What can hang from each mark
Z_181: Z_560 Z_811
Z_560: Z_181 Z_836
Z_922: Z_7 Z_960
Z_836: Z_560 Z_811 Z_960
Z_7: Z_922
Z_831: Z_811 Z_960
Z_796: Z_922
Z_149: Z_7
Z_811: Z_181 Z_831 Z_836
Z_960: Z_831 Z_836 Z_922

Each row was made from one small tree. Brackets hold a mark, then the marks that hang from it, in the order of their numbers. Every link used is in the known rows. Write each row's tree.
Known rows
(Z_960 Z_831 Z_922): [-0.158 -0.069 -0.465 0.399 -0.478 -0.110 -1.237 0.472 -0.498 0.441 -0.110 -0.920 -1.425 -0.045 -0.294 0.379 -0.602 0.354 0.300 1.091 0.377 -0.983 0.732 1.586]
(Z_7 (Z_922 (Z_960 Z_831 (Z_836 (Z_560 Z_181) Z_811)))): [-0.156 -3.263 -0.678 -0.336 0.948 0.443 -1.502 -0.843 -0.620 0.246 1.783 -0.811 -3.069 0.330 0.728 0.273 -0.488 2.314 2.099 -0.330 -0.237 1.935 -0.928 -0.817]
(Z_560 Z_181 (Z_836 (Z_811 (Z_831 (Z_960 Z_922))))): [-1.177 -2.273 1.175 -1.977 -0.522 -0.602 -1.290 -2.094 -1.008 -0.438 0.098 0.664 0.920 0.345 -1.145 1.093 -0.451 -0.078 2.010 -0.086 0.292 -0.434 1.777 2.303]
(Z_811 (Z_831 Z_960)): [-0.826 -0.518 0.254 -1.030 -1.017 0.142 -0.635 -1.450 -0.258 -0.286 -0.087 0.249 -1.340 -0.149 -0.918 0.150 -0.383 -0.768 0.790 1.133 -0.145 -2.239 -0.365 1.629]
(Z_811 Z_181 (Z_836 (Z_960 (Z_922 Z_7)))): [0.442 -0.959 0.234 0.599 -0.633 0.553 -1.389 -1.433 -0.548 0.735 0.463 -0.339 -1.382 0.043 0.013 1.157 0.128 -1.236 0.969 -3.840 1.465 -2.830 0.199 -0.848]
(Z_960 Z_831 (Z_836 Z_560 (Z_811 Z_181))): [-0.626 -2.245 0.294 1.319 1.019 -0.028 -0.535 -1.810 -0.702 -0.379 2.193 1.158 -0.531 0.111 -0.233 -0.118 -0.499 1.952 0.850 1.026 -0.095 1.692 -0.437 -1.718]
(Z_7 (Z_922 (Z_960 Z_831 (Z_836 Z_560 (Z_811 Z_181))))): [-0.409 -2.619 -0.107 1.106 1.514 0.504 -1.844 -1.589 -0.793 0.087 2.152 0.017 -2.999 -0.265 1.009 0.141 -0.238 1.764 1.261 -0.044 -0.792 1.984 -1.030 -1.039]
(Z_831 (Z_960 Z_836)): [-0.286 -1.170 0.153 -1.045 -0.613 0.375 -0.537 -0.017 -0.658 0.412 -1.596 0.259 -1.891 0.117 -0.426 0.586 -0.049 0.855 1.100 -1.345 1.897 -0.480 0.291 0.702]
(Z_960 (Z_831 Z_811) Z_836 (Z_922 Z_7)): [-0.676 0.030 0.682 0.306 0.684 0.330 -1.782 -0.051 -0.500 0.698 -1.048 -0.920 -2.644 0.336 0.294 -0.576 -0.863 0.200 0.300 -1.656 2.624 -0.597 2.112 0.106]
(Z_7 Z_922): [-0.003 0.190 -0.063 0.349 1.199 0.329 -0.961 0.162 -0.159 0.004 -1.335 -0.838 -0.830 -0.566 0.603 0.024 -0.039 -0.164 0.620 0.387 -0.788 0.396 0.092 0.360]
(Z_149 (Z_7 (Z_922 Z_960))): [-0.064 -0.645 0.755 0.234 -0.377 0.416 -1.450 -0.810 -0.098 1.059 -0.134 -1.749 -3.131 -0.679 1.345 0.011 0.055 0.253 0.030 -2.565 -1.315 -0.331 -1.294 0.759]
(Z_811 Z_831): [-0.687 0.120 0.361 -0.044 0.208 -0.017 -0.006 -0.762 0.188 -0.672 -0.122 0.067 -0.116 -0.139 -0.404 -0.203 -0.368 -0.890 0.212 1.039 -0.209 -1.304 -0.140 1.113]
(Z_811 Z_831 Z_836): [-1.005 -0.151 0.451 0.414 1.089 -0.280 0.273 -0.893 -0.116 -0.313 -0.850 0.721 -0.242 -0.557 -0.104 -0.123 -0.498 -2.197 0.549 -0.372 0.713 -2.435 0.031 0.208]
(Z_831 (Z_811 (Z_181 Z_560)) Z_960): [-0.515 -1.146 0.030 -0.344 0.015 0.590 -1.748 -1.570 -0.656 -0.302 0.960 1.539 -2.896 0.231 -0.459 -0.322 0.226 0.211 1.022 -1.195 0.796 -0.543 -0.285 -1.071]
(Z_181 (Z_560 (Z_836 Z_960)) Z_811): [-0.117 -1.201 0.309 0.575 0.867 0.730 -0.549 -1.263 -0.270 0.500 -0.587 0.688 -1.169 0.652 -0.066 1.268 -0.035 -0.218 2.404 -0.766 1.270 0.864 -1.082 -0.566]
(Z_960 Z_831 (Z_836 Z_560 (Z_811 Z_181)) Z_922): [-0.498 -2.071 0.286 1.601 1.027 0.112 -1.411 -1.409 -0.885 -0.064 1.756 0.258 0.018 0.037 -0.241 0.353 -0.300 1.890 1.033 1.117 0.621 0.905 0.570 -0.359]
(Z_922 Z_7 (Z_960 Z_836)): [0.429 -0.565 0.433 -0.673 -0.244 0.643 -0.725 -0.237 0.051 0.637 0.239 -0.692 -2.564 0.643 0.690 0.226 0.029 0.419 0.513 -4.605 1.983 0.527 -0.399 -0.809]
(Z_922 Z_7 (Z_960 Z_831 (Z_836 (Z_560 Z_181)))): [0.467 -2.640 -0.223 -1.286 -0.572 0.441 -1.098 -0.639 -0.174 0.688 2.439 -1.068 -4.706 1.383 -0.240 0.197 -0.811 2.219 2.093 -3.226 1.723 0.059 -1.086 -1.761]
(Z_831 (Z_960 (Z_836 Z_560 (Z_811 Z_181)) (Z_922 Z_7))): [-0.040 -1.887 1.022 0.400 0.024 0.712 -2.094 -3.230 -0.892 0.366 1.960 0.049 0.533 0.352 -0.505 0.562 0.202 1.399 1.823 -1.350 0.990 0.197 0.133 -1.459]
(Z_7 (Z_922 (Z_960 Z_831 (Z_836 Z_560)))): [-0.124 -1.709 -0.682 0.454 1.229 0.894 -1.294 0.398 -0.438 0.967 0.087 -1.369 -4.672 -0.001 0.968 0.180 -0.594 1.242 1.808 0.309 0.595 0.350 -1.030 0.408]
(Z_796 (Z_922 Z_7)): [0.251 1.050 0.154 0.680 1.443 -0.134 -1.229 -0.721 0.168 0.175 0.651 -1.408 1.160 0.267 0.057 -0.418 -0.467 -0.489 0.521 -2.303 0.718 -1.363 -0.977 -0.273]
(Z_181 Z_560 Z_811): [-0.017 -0.026 0.274 1.325 1.512 0.444 -1.259 -1.355 0.045 -0.209 0.242 0.399 -0.584 0.161 -0.074 0.189 0.153 0.350 1.280 -0.369 0.626 0.952 -1.343 -1.956]
(Z_811 Z_181 Z_831 Z_836): [-1.062 -0.727 1.024 0.665 1.181 -0.500 -0.367 -1.486 -0.353 -0.919 -0.025 1.502 -0.962 -0.720 -0.361 0.027 -0.303 -1.688 0.371 -1.550 0.535 -2.339 0.241 -0.556]
(Z_560 Z_181): [0.187 -1.241 -0.029 -1.241 -0.509 -0.316 -0.344 0.117 -0.099 -0.447 0.428 -0.097 -0.774 0.478 -0.579 0.322 -0.047 1.071 0.640 -1.410 0.257 -0.077 0.307 -0.469]
(Z_811 Z_181 (Z_831 (Z_960 Z_922))): [-0.775 -0.893 0.825 -0.509 -0.979 0.035 -2.186 -1.632 -0.727 -0.555 0.197 0.166 -1.555 -0.339 -1.223 0.796 -0.039 -0.310 0.791 0.137 0.241 -3.048 0.798 2.189]
(Z_7 (Z_922 (Z_960 Z_831 Z_836))): [-0.218 -1.148 -0.563 -0.169 0.666 0.534 -1.631 1.002 -0.592 0.613 -1.337 -1.128 -5.172 -0.238 1.070 0.373 -0.558 0.975 1.024 -1.577 0.794 0.658 -0.222 1.165]

Write each row's tree
[0.418 -0.531 0.503 -0.565 -0.839 0.627 -0.592 -0.517 -0.349 1.250 -0.709 -1.068 -0.294 0.806 -0.003 1.284 -0.287 -0.803 1.567 -2.032 1.417 -0.788 0.887 1.373] => (Z_560 (Z_836 (Z_960 (Z_922 Z_7))))
[-0.317 -0.478 0.102 0.651 1.238 0.426 -1.133 -0.880 -0.210 -0.698 0.953 1.302 -1.636 0.240 0.063 -0.678 0.256 0.078 0.424 -1.306 0.805 0.299 -0.044 -1.561] => (Z_831 (Z_811 (Z_181 Z_560)))
[-0.484 -0.167 0.072 -0.396 -0.617 0.191 -1.340 -0.962 -0.052 0.822 2.353 -0.392 -4.084 0.456 0.842 -1.006 -0.706 -0.510 -0.606 -1.766 0.206 -0.260 -0.151 -1.155] => (Z_922 Z_7 (Z_960 (Z_831 Z_811)))
[-0.062 -0.658 -0.778 -0.102 0.027 0.297 -1.696 0.367 -0.395 0.603 0.309 -1.161 -4.456 -0.372 0.959 0.187 -0.525 0.230 0.487 -0.078 -0.999 0.297 -0.844 0.934] => (Z_7 (Z_922 (Z_960 Z_831)))
[-0.692 -2.933 1.050 1.543 0.546 0.372 -2.001 -2.651 -0.831 0.635 2.099 -0.590 -3.628 -0.575 1.131 -0.125 -0.442 2.183 0.897 -1.566 -1.443 1.457 -1.775 -0.872] => (Z_149 (Z_7 (Z_922 (Z_960 Z_831 (Z_836 Z_560 (Z_811 Z_181))))))
[0.163 -0.827 0.011 -0.589 -0.667 0.383 -1.100 -0.130 -0.269 0.771 0.624 -0.765 -4.463 0.625 0.428 0.116 -0.724 0.895 0.616 -3.632 1.606 0.449 -0.687 -0.526] => (Z_922 Z_7 (Z_960 Z_831 Z_836))
[0.294 -2.866 -0.998 -0.428 -0.453 0.540 0.592 -0.744 -0.217 0.714 1.340 -0.003 -1.221 0.657 -0.333 0.875 -0.091 -0.089 2.199 -0.717 1.077 -2.658 -1.144 -1.265] => (Z_811 (Z_836 (Z_560 Z_181) Z_960))
[0.286 -2.029 -0.259 0.427 0.533 0.716 -1.111 -1.332 -0.454 -0.579 1.717 1.342 -1.418 0.464 0.637 0.506 0.666 1.352 1.026 -3.860 1.145 2.513 -1.394 -1.407] => (Z_922 (Z_960 (Z_836 (Z_811 (Z_181 Z_560)))))
[-1.125 -1.894 1.319 0.470 1.205 0.091 -2.535 -1.352 -0.972 0.735 0.157 0.186 -6.597 -0.299 1.132 -0.393 -0.793 0.326 1.366 -3.621 -0.348 1.040 -0.508 0.085] => (Z_149 (Z_7 (Z_922 (Z_960 (Z_831 (Z_811 (Z_181 (Z_560 Z_836))))))))
[0.389 0.173 0.748 0.129 0.447 0.544 -1.236 0.052 -0.212 0.532 -1.510 -1.326 -0.375 0.405 0.057 0.433 -0.084 0.383 0.886 -2.943 2.509 -0.307 1.224 0.217] => (Z_960 Z_836 (Z_922 Z_7))
[-0.743 -0.756 0.645 0.483 1.678 -0.151 -2.743 -0.596 -0.466 0.207 1.623 -0.526 -4.156 0.405 0.728 -0.789 -0.733 0.457 -0.010 -5.058 2.439 -1.412 0.077 -0.579] => (Z_796 (Z_922 Z_7 (Z_960 (Z_831 (Z_811 Z_181)) Z_836)))
[0.202 0.219 -0.565 0.278 0.274 -0.196 -1.947 -0.503 -0.037 0.763 2.282 -1.753 -2.395 0.453 0.440 -0.252 -0.944 -0.139 0.427 -2.828 0.538 -1.621 -1.852 0.310] => (Z_796 (Z_922 Z_7 (Z_960 Z_831)))
[-0.299 -2.208 0.289 -0.003 -0.003 0.006 -0.703 -1.288 -0.335 0.324 0.243 0.500 -1.572 0.095 -0.228 1.202 0.086 -0.269 1.253 -2.336 1.287 -1.953 -0.365 -2.129] => (Z_560 (Z_181 (Z_811 (Z_836 Z_960))))
[-0.900 -0.529 0.718 0.664 0.944 0.224 -0.704 -1.074 -0.300 -0.638 -0.919 -0.113 1.998 -0.180 0.038 0.242 -0.082 -0.269 0.481 0.445 1.263 -0.273 1.314 1.894] => (Z_960 (Z_836 (Z_811 Z_831)) Z_922)
[0.776 -1.297 -1.007 1.044 -1.430 1.058 -2.228 -2.761 -0.653 0.074 2.788 -0.304 -1.548 0.741 -0.367 0.829 -0.306 0.675 1.682 -1.235 -0.219 0.268 -1.754 -0.873] => (Z_836 (Z_811 (Z_181 Z_560)) (Z_960 Z_831 (Z_922 Z_7)))
[0.095 -0.988 0.582 0.066 0.435 1.013 -1.733 -1.460 -0.565 0.533 0.247 0.226 -1.993 1.024 0.056 0.605 -0.007 -0.772 1.995 -3.335 2.127 -0.439 0.874 -0.189] => (Z_831 (Z_811 (Z_181 (Z_560 (Z_836 (Z_960 (Z_922 Z_7)))))))
[-0.193 -1.184 1.045 0.169 0.223 0.618 -1.390 -0.122 -0.300 1.080 -1.767 -1.680 -3.859 -0.544 1.417 0.223 0.037 0.945 0.485 -3.941 0.562 0.085 -0.752 1.083] => (Z_149 (Z_7 (Z_922 (Z_960 Z_836))))
[-0.287 -0.401 1.143 0.742 0.893 1.051 -1.870 -2.636 -0.100 0.367 -0.563 -0.606 -0.993 0.802 -0.512 1.268 -0.465 -1.402 3.098 -1.265 1.895 -1.128 -0.545 0.495] => (Z_181 (Z_560 (Z_836 (Z_960 (Z_922 Z_7)))) (Z_811 Z_831))
[-0.708 -1.698 0.493 0.735 0.378 -0.413 -0.871 -1.205 -0.853 -0.726 0.710 1.414 -1.005 -0.186 -0.124 0.059 -0.421 1.668 -0.001 -0.895 0.110 2.014 0.295 -0.959] => (Z_960 Z_831 (Z_836 (Z_811 Z_181)))
[0.272 -2.016 -1.492 0.820 -1.246 0.718 -0.918 -2.132 -0.638 -0.418 2.542 1.103 -1.780 0.489 -0.344 0.558 -0.244 0.950 1.216 0.320 -1.028 0.882 -2.476 -0.875] => (Z_836 (Z_811 (Z_181 Z_560)) (Z_960 Z_831))
[-0.378 -2.413 0.593 0.502 0.164 0.511 -1.636 -2.181 -1.061 0.173 1.409 0.531 0.718 0.064 -0.508 0.833 0.427 1.628 1.489 0.219 0.932 0.092 0.503 -0.153] => (Z_831 (Z_960 (Z_836 Z_560 (Z_811 Z_181)) Z_922))
